Each row comes from the steps of one path. Every step used is in the known rows, and no mark comes twice. Write the path behind each row, first mark first.
In the rows, 128 means zero.
Known rows:
H/W/C/K/F: [178 164 131 181 144 128 130 113 178  91 123 102 161  62 138 135 159 103
 153 138 132 162 101 109 120  71 161]
K/H: [152 133  92 119 117  86 151 127 123 126 113 130 126 124 114 129 104 163
 140 195 105 118 130 176 156 134 115]
C/Q/F: [156 130 126 110 127 135 128 127 106 172  94 125 139 155 139  94  90 107
 138 152 134 134 173 115 136 122 161]
Q/F/S/C/Y: [103 129 168 133 171 162 112 151 103 141 140 143  92 206 165 135 159  93
 105  72 148 102 110 103 133 147 111]
Q/F/S/C/K: [108 138 197 124 156 106 152 158 110  80 114 139 108 171 183 126 133  75
 139  55 142 148 103 124 133 134 143]
H/W/C/S: [121 108 145 127 140 133 153  83 115 138 128 115 110  98 110 140 145  77
 126 130 131 141  97 161 122  60 151]
S/C/K/F: [134 161 111 166  95 115 109 120 181  98 149 125 125 105 167 149 145 125
 142  91  98 121 104 129 153 141  89]
K/H/W/C/Q: [175 124  91 148 135 132 167  88 180 174  80 125 141  37  64 107 116 116
 142 192 154 176 168 108 112  57 173]
H/K/F/S: [ 82 150 129  87 154 130 115 156  86  65 146 161 114 167 168 141 170 201
 127 108 104 108 119  73 115 172 125]
S/C: [102 104 106 127  93 126 114 105 162 154 122 150 105 133 100 136 111 116
 141 113 113 105 127 163 147 147  92]
H/W: [144 126 119 121 123 123 132 107  98 143  99 119 144 106  88 127 118 129
 139 174 159 123 117 159 112 100 134]
F/S: [102 105 149 112 136  99 127 152  85 106 138 137 145 179 130 118 112 146
 131 113 137 119 130 140 114 175 119]
Y/C/Q: [114 103  91  89  60 151 103 128 133 157 143  99 171 121  99 137  53 145
 105 153 101 116 174 151 123 164 127]
K/H/W: [157 150  91 131 127 102 171 102 111 126  87 117 125  82  82 128 117 157
 141 215 142 127 121 163 122  80 137]
Q/F/S: [110 123 168 106 164 117 148 160  63  97 107 134 126 206 146 111 120 119
 130 116 134 132 136 115 119 146 163]
F/S/C: [ 68  96 136 127 126 120 126 130 128 124 138 160 103 168 111 129 127 131
 132  71 130 115 126 137 120 165  94]
W/H/K: [136 100 147  43 121 150  75 162  76 157 138 136 106 156 155  94 146 156
 124 132 121  88 119 167 147 157 111]
K/H/W/C/S/F: [145 133 151 157 141 110 167 100 119 127 124 142  87 103  91 150 163 128
 125 151 135 161  89 146 110  65 145]
W/C/Q: [153  84 116 128 115 140 110 110 183 187 121 131 158 105 103 102  93  92
 133 140 130 146 177 116 136 132 152]
Q/F/S/C: [ 74 113 159 114 148 138 144 136 111 112 103 161  89 199 125 120 135 103
 131  73 128 125 136 112 123 138 138]
K/H/W/C/Q/F: [183 144 115 138 164 150 185  99 161 163  50 120 127  70  82  98 123  95
 145 194 150 180 176  85 117  32 218]
W/H/K/F: [128 133 110  81 119 166  65 155  98 133 158 129 102 150 166 104 181 194
 122 127  86  86 120 120 139 158 105]
C/Y: [167 129 128 131 126 134  83 140 105 167 162 110 148 160 152 137 123 124
 107 153 139  83 102 172 154 159  90]

Write each row's path:
[135 119 120 143 109 149  83 114 152 184 159 131 114 144 133 154 143 107
 112 113 138  80  99 164 163 157  62] -> S/C/Y
[176 126 139 155 164 165  98 110 149 176 131 110 147  94 106 138 150  83
 126 159 172 121  96 136 128  91 140] -> H/W/C/Y
[120 120 158 111 151 129 141 154  78 141 103 132 144 185 145  87 101 113
 118 110 147 144 178  81 104 144 163] -> C/Q/F/S
[ 78  88 129 132 115 135 123 120 143 164 136 157 122 142 106 105 106 121
 122  66 145 135 168  95 110 165  91] -> F/S/C/Q
[142 159 161 178 175 118 140 137 149  57 137 110 158  92 153 124 174 112
 136  98 145 173 101  73  96  92 160] -> H/W/C/K/F/S
[ 57 132 106 111 128 169 106 127 151 129 138 182  90 124 141 133 164 180
 121  61 111 123 159  36 106 164  99] -> H/K/F/S/C/Q
[ 92 111 145  80 115 155 134 162  83 115 132 104 153 180 130 119  78 130
  99 115 108 136 182  98  98 156 174] -> Y/C/Q/F/S
[ 79 119  91 166 108 149 107 113 163 148 147 152 123 140 122 120 145 167
 123  64 113 137 178  52 109 170  82] -> K/F/S/C/Q
[117 140 156 140 136  68 174 150 135  74 133 142 104 121 161 133 127 125
 128  96 129 143 102 149 136 142 102] -> F/S/C/K/H
[140 130 143  92  79 107 114 154 121  73 162  79 174 115 162 155  71 121
 120 140 102 121 103 200 144 162 129] -> Y/C/K
[ 62 122 102 160 124 134 112 122 148 106 150 159 111 161 121 143 159 171
 130  66  95 112 135  87 125 172  85] -> K/F/S/C
[ 87 113 146  96  69 119 104 137  78 106 191 111 117 182 128 182 105 160
  96 110  85 107  90 186 121 163  99] -> Y/C/S/F
[194 180 136 135 123  74 182 127 110  89  99  97 141  59 142 127 119 127
 144 198 155 150  97 177 131  72 144] -> C/K/H/W
[169 171 121 157 105  94 112 140 136  83 152 100 154 125 190 134 135 143
 139 130  98 123 107 138 150 145 109] -> C/K/F
[ 91 140 116 179 139 157  88 135 142 132 182 139 111 172 153 158 188 157
 101  63 119  88 106  85 133 182  59] -> K/F/S/C/Y
[154 152 112  98  82  85 154 157 127  64 145  81 155  95 158 156  72 150
 119 180  83 127 110 208 153 147 132] -> Y/C/K/H
[162 130 104 142 146 119 169 102 166 129  83 126 126  63  64 130 131 123
 149 197 138 155 128 142 131  63 176] -> K/H/W/C
[161 101 113 140 129 156 130  89 174 192  94 122 156  59  70 102 112  90
 144 153 174 162 166 108 105  74 168] -> H/W/C/Q
[194 144 114 160 163 148 135 108 156 160 119 110 130  72 101 142 155 109
 120 194 160 129  99 144 144  70 147] -> K/H/W/C/Y
